Every row comes from one small tree of marks. Brackets hold a mark, then the marks that hang from it, in alphabetical order. Every link used is in the known rows. Which tree was each row made from?
Known rows
(mamum (zokap (falegin nozup) (tini melok))): [ 0.514 -1.137 -0.990  2.007 -3.170 -0.836 -2.402  3.246 -0.609 -0.855
  1.379  0.812 -2.404 -2.181 -5.483 -1.662 -2.450  1.277]
(nozup (mamum zokap) (tini falegin melok)): [ 4.191 -0.677  0.560  0.768  1.140 -1.019 -2.971 -0.154 -1.641 -0.443
  0.976 -1.864  2.769 -1.856 -3.305  0.711 -2.540 -4.806]
(zokap (nozup melok) tini): [-1.751  3.504  2.659 -1.313 -0.040 -3.835 -1.640  1.252  1.907 -2.368
 -3.830  2.141 -0.911 -1.783  1.372  0.534 -3.419  3.593]
(mamum (zokap (falegin (nozup melok)) tini)): [-0.017 -0.559 -0.084  0.835 -2.634 -4.337 -2.045  0.228  0.624 -3.437
 -0.774  1.335 -1.685 -2.163 -2.810 -2.733 -2.705  1.718]
(mamum (zokap falegin)): [-1.664  0.868 -1.593  0.886 -2.294 -2.698 -1.940  2.043 -0.996 -1.623
 -1.184  0.236  0.785 -0.445 -0.644 -3.007 -1.693  0.825]
(falegin tini): [-2.570  5.346  0.874  0.387 -0.177 -1.116 -0.953  1.571 -0.307 -0.011
  0.050 -0.524  0.983 -2.453  2.443  0.497 -1.519  2.508]
(falegin melok (nozup mamum tini)): [ 0.854  2.323  1.367 -0.353  1.920 -0.255  0.864  0.823  0.096 -1.746
 -0.405 -0.049  2.715 -2.296 -2.768  2.557 -1.748 -3.649]
(falegin melok nozup tini): [-2.274  4.344  0.919  0.495 -0.288  0.989 -0.169  2.198 -0.090 -0.214
 -1.310  0.012  0.233 -1.248  0.878  2.523 -0.653  0.610]
(falegin melok (nozup (mamum zokap)) tini): [ 0.563  1.706  0.328  1.836 -2.328  0.008 -1.650 -1.265  0.008 -1.589
 -0.372  0.142  0.321 -1.819 -1.604  2.207 -2.595 -0.623]
(falegin melok nozup): [-1.589  2.044  1.022  0.717  0.719  0.900 -0.040  3.309 -0.600 -1.033
 -2.910  0.340  0.626 -0.466 -0.456  0.833 -0.724 -1.286]
(nozup (mamum zokap) melok (tini falegin)): [ 3.586  0.152  1.346 -0.516  1.796 -4.574 -2.611 -3.139 -0.444 -3.118
 -1.101 -1.250  3.687 -1.753 -0.734 -0.301 -2.461 -4.172]
(falegin nozup): [-1.175  1.078  0.526  0.619  1.395 -0.573 -0.286  3.071 -0.700 -1.503
 -1.057  0.139  1.353 -2.832  0.123 -0.907 -0.656 -0.048]
(tini (falegin (nozup mamum)) melok): [ 1.186  0.810  0.982  3.552  2.117 -0.060 -1.936  1.736 -1.063 -1.053
  1.275 -0.778  1.931 -2.893 -3.877  0.740 -1.035 -4.450]
(mamum (zokap (nozup tini))): [ 0.883 -0.089 -0.077 -3.465  0.437 -2.269 -1.054  1.867 -0.076 -1.323
 -3.217  0.706  2.207 -0.539  2.231  0.426 -2.061  1.382]
(mamum (tini melok)): [-1.008  0.882  1.063  0.519  0.770  1.654 -1.520  2.782 -2.209  0.519
  1.213  0.122 -0.431 -0.539  0.163  0.537 -1.713  0.193]
(tini falegin): [-1.327  2.927  1.187  0.688  2.029 -1.288 -2.511  1.922 -1.322 -0.789
 -2.350 -0.887  1.611 -0.499  1.025 -1.133 -0.086 -2.189]
(mamum (tini melok) (zokap (falegin nozup))): [-0.235 -3.524 -1.857  1.156 -1.916  0.492 -1.802  2.567 -2.399 -0.842
  2.244  0.870 -1.018 -0.102 -2.431 -1.078 -0.881  0.017]
(mamum (tini melok) (zokap falegin)): [-1.121 -1.407 -1.578  0.856 -2.498  0.077 -2.495  2.173 -2.388 -0.212
  1.557  0.504 -0.911  0.748 -1.809 -1.103 -1.743  0.333]
(nozup mamum (tini falegin melok)): [ 2.172  2.576  1.443  0.796  2.958 -0.996 -1.578  1.120 -1.202 -0.044
  1.573 -1.643  3.381 -2.411 -2.980  1.662 -1.624 -4.864]
(nozup melok): [-1.330  2.958  1.683  0.560  1.372 -3.147 -0.774  1.255 -0.041 -2.275
 -2.377 -0.119  1.914 -2.070  1.962 -1.013 -2.310  0.759]
(tini melok): [-0.882  2.298  0.929  1.576  0.724  0.294 -1.018  4.252 -1.218  0.262
 -0.232 -0.750  1.079 -1.948 -0.699  0.012 -2.050  0.046]
(falegin nozup (tini melok)): [-0.942  2.640  0.222  1.922  0.200  0.868 -0.431  3.418 -0.652  0.626
  1.892 -0.859  0.639 -3.435 -0.292  1.801 -1.072  1.628]

Write each row's tree
[ 0.238  1.024  1.554  2.059  1.702  0.686 -3.018 -0.141 -2.141 -0.188
  1.960 -0.250  0.522 -0.648 -2.059  1.277 -1.415 -3.751]
(nozup (mamum (tini falegin melok)))
[ 1.463 -0.513  1.536  0.468 -1.147  0.560 -4.160  0.565 -0.727 -1.154
 -3.569  0.410 -2.769  0.465 -3.153 -0.300 -0.929 -2.704]
(mamum (zokap (tini (falegin melok nozup))))
[-2.964  3.781 -0.770 -3.261  0.599 -3.428  0.668  3.612  0.641 -1.370
 -1.524  1.071  3.117 -0.378  1.392  0.583 -0.692  1.489]
(zokap falegin (nozup tini))
[-1.358  0.341  1.412 -0.398  1.873  2.002 -2.173  1.121 -2.032 -0.730
 -2.132  0.635 -0.873  1.893  0.450  1.420  1.127 -3.875]
(mamum (tini (falegin melok nozup)))
[-1.508  4.766  1.376  1.988 -0.565  0.035 -0.202  0.061  0.477 -1.204
  0.185  0.191  1.061 -2.356 -1.372  3.129 -1.783 -0.593]
(falegin melok (nozup mamum) tini)
[-0.117  1.345  1.705 -1.484 -1.658 -0.324 -4.670  0.834  0.159 -0.929
 -5.997  1.606 -2.691  2.532 -0.717  1.083 -1.772 -0.411]
(mamum (zokap nozup (tini (falegin melok))))
[ 0.518 -1.815  0.402 -0.661  0.175 -0.227 -4.304 -0.840 -2.748 -0.891
 -1.585 -0.079 -0.582  1.345  1.618 -1.584 -0.510 -2.041]
(mamum (tini falegin) zokap)
[-2.984  4.122 -1.181  0.581 -4.015 -1.049 -1.945  1.128 -0.490 -0.327
 -1.286 -0.067 -0.343  1.223 -0.096  0.520 -1.554  1.470]
(mamum (zokap (falegin melok tini)))
[ 0.226  1.840  0.637  1.927 -3.485 -5.571 -2.824 -2.207  1.124 -3.677
  0.122  1.186 -0.692 -2.634 -4.249 -2.183 -4.693  0.992]
(nozup (mamum (zokap falegin tini)) melok)
[-1.298 -2.656 -1.768  0.043 -1.988 -0.952 -1.746  0.894 -1.821 -2.091
  0.789  1.370 -0.620 -0.048 -0.644 -2.067 -0.249  0.405]
(mamum tini (zokap (falegin nozup)))
[-1.478  2.513  0.061  0.352 -4.291 -1.134 -3.002  1.453 -0.011 -1.065
 -2.451  1.113 -2.722  1.093 -3.590 -1.221 -2.746  0.698]
(mamum (zokap (falegin melok) tini))
[-2.125  2.542 -0.667  2.621 -0.296 -2.753  0.057  1.311  0.294 -2.799
  1.359  0.742  2.335 -3.047 -3.340 -1.094 -1.350 -1.207]
(zokap (falegin (nozup mamum)))
[ 4.368 -2.440 -0.061  0.968  0.471 -0.444 -0.695  0.804 -0.961 -1.291
  2.189 -0.866  2.620 -4.034 -4.137  0.858 -3.096 -2.580]
(falegin (nozup (mamum zokap) (tini melok)))
[-5.770  7.077 -0.349 -0.959 -2.359 -1.468 -0.327  2.921  1.048 -0.392
 -2.687  1.612  0.444  1.749  2.008  2.954 -0.565  3.011]
(zokap (falegin melok tini) nozup)
[ 2.742  0.176  0.371 -0.481  0.226 -2.449 -1.310 -1.009 -0.483 -1.884
 -0.043 -0.665  3.009 -2.978 -1.440 -0.415 -3.483 -1.599]
(nozup (mamum zokap) tini)
[-0.889 -2.751 -1.021 -0.001 -1.344 -2.882 -1.507 -0.524 -1.105 -3.443
  0.032  1.366 -0.145 -0.190  0.345 -1.979 -1.075  0.331]
(mamum tini (zokap (falegin (nozup melok))))
[ 0.838  3.206  2.042 -1.982  3.523 -4.906 -1.125 -1.096  1.145 -3.157
 -2.501  0.204  4.261 -1.443  1.477  2.163 -1.754 -2.624]
(zokap (nozup mamum melok (tini falegin)))
[ 1.720  2.576  1.142  0.609  1.882 -0.720  0.066  1.847 -0.546 -0.258
  2.307 -1.098  3.227 -3.685 -2.933  1.649 -3.086 -2.117]
(nozup mamum (tini melok))
[-1.670  1.808  2.078 -0.832  1.022 -3.250 -1.054 -1.691  0.751 -3.336
 -1.600  2.415  1.251 -0.860  2.363  1.889 -2.901  1.017]
(zokap (nozup (mamum tini) melok))
[-2.449  0.172 -1.073 -0.402 -2.977  0.085 -2.316  0.792 -1.823 -1.011
 -1.578  1.254 -1.368  3.112 -0.445 -0.494 -1.203 -0.604]
(mamum tini (zokap (falegin melok)))
[-2.247  1.847  1.345 -0.778  0.564 -1.176 -1.339 -0.368  0.148 -1.974
 -0.879  2.546  0.894 -0.757  1.469  1.723 -2.426  0.896]
(zokap (nozup (mamum tini)))
[ 1.838  0.430 -1.287  0.966 -1.322 -2.312 -0.943  1.048 -0.880 -1.098
  2.644 -0.872  2.703 -2.346 -4.858 -0.100 -3.223 -1.875]
(nozup (mamum (zokap falegin)) (tini melok))
[-1.383  3.565  1.256  0.605  0.848 -2.669 -0.106  0.513  0.625 -1.892
 -0.267 -0.183  1.438 -3.433  2.333  0.877 -1.338  2.148]
(falegin (nozup melok) tini)
[-1.939  4.622 -0.759  2.034 -4.366 -1.924 -1.867 -1.166  0.194 -1.361
  0.101  0.166  0.484  0.028 -2.194  1.094 -2.735  0.137]
(nozup (mamum (zokap (falegin melok tini))))
[-0.130  0.667 -0.524  1.735 -3.735 -1.235 -3.112  2.828 -0.624 -0.200
  0.886  0.559 -2.466 -1.326 -4.635 -1.933 -3.150  1.755]
(mamum (zokap falegin (tini melok)))
[-1.028  1.865  1.269  0.953  1.858  0.807 -1.775  2.598 -1.158 -0.975
 -3.338 -0.269  0.816  0.716 -0.549  0.759  0.840 -4.175]
(tini (falegin melok nozup))
[-0.221  2.443  1.652  2.265  1.597 -0.023 -1.772  0.360 -0.583 -1.878
 -2.073 -0.068  1.557 -0.472 -2.753  1.424 -0.394 -5.439]
(tini (falegin melok (nozup mamum)))
[ 1.808 -0.066  1.658  1.695 -2.567 -0.172 -2.602 -1.007  0.422 -2.162
 -1.642  1.361 -2.109 -2.075 -5.296  0.512 -3.758 -1.091]
(falegin melok (nozup (mamum (zokap tini))))
[-1.986  3.136 -0.907 -1.964  0.540 -1.987  0.569  5.199  0.095 -0.170
 -0.105  0.567  2.613 -0.287 -0.339  1.770 -1.033  1.265]
(zokap falegin (nozup (tini melok)))
[-1.672  3.435  2.196 -1.339  0.556 -1.897 -3.462  1.799  0.701 -0.885
 -3.833  1.491 -1.298 -0.166  0.494  0.369 -1.171  0.950]
(zokap nozup (tini falegin))
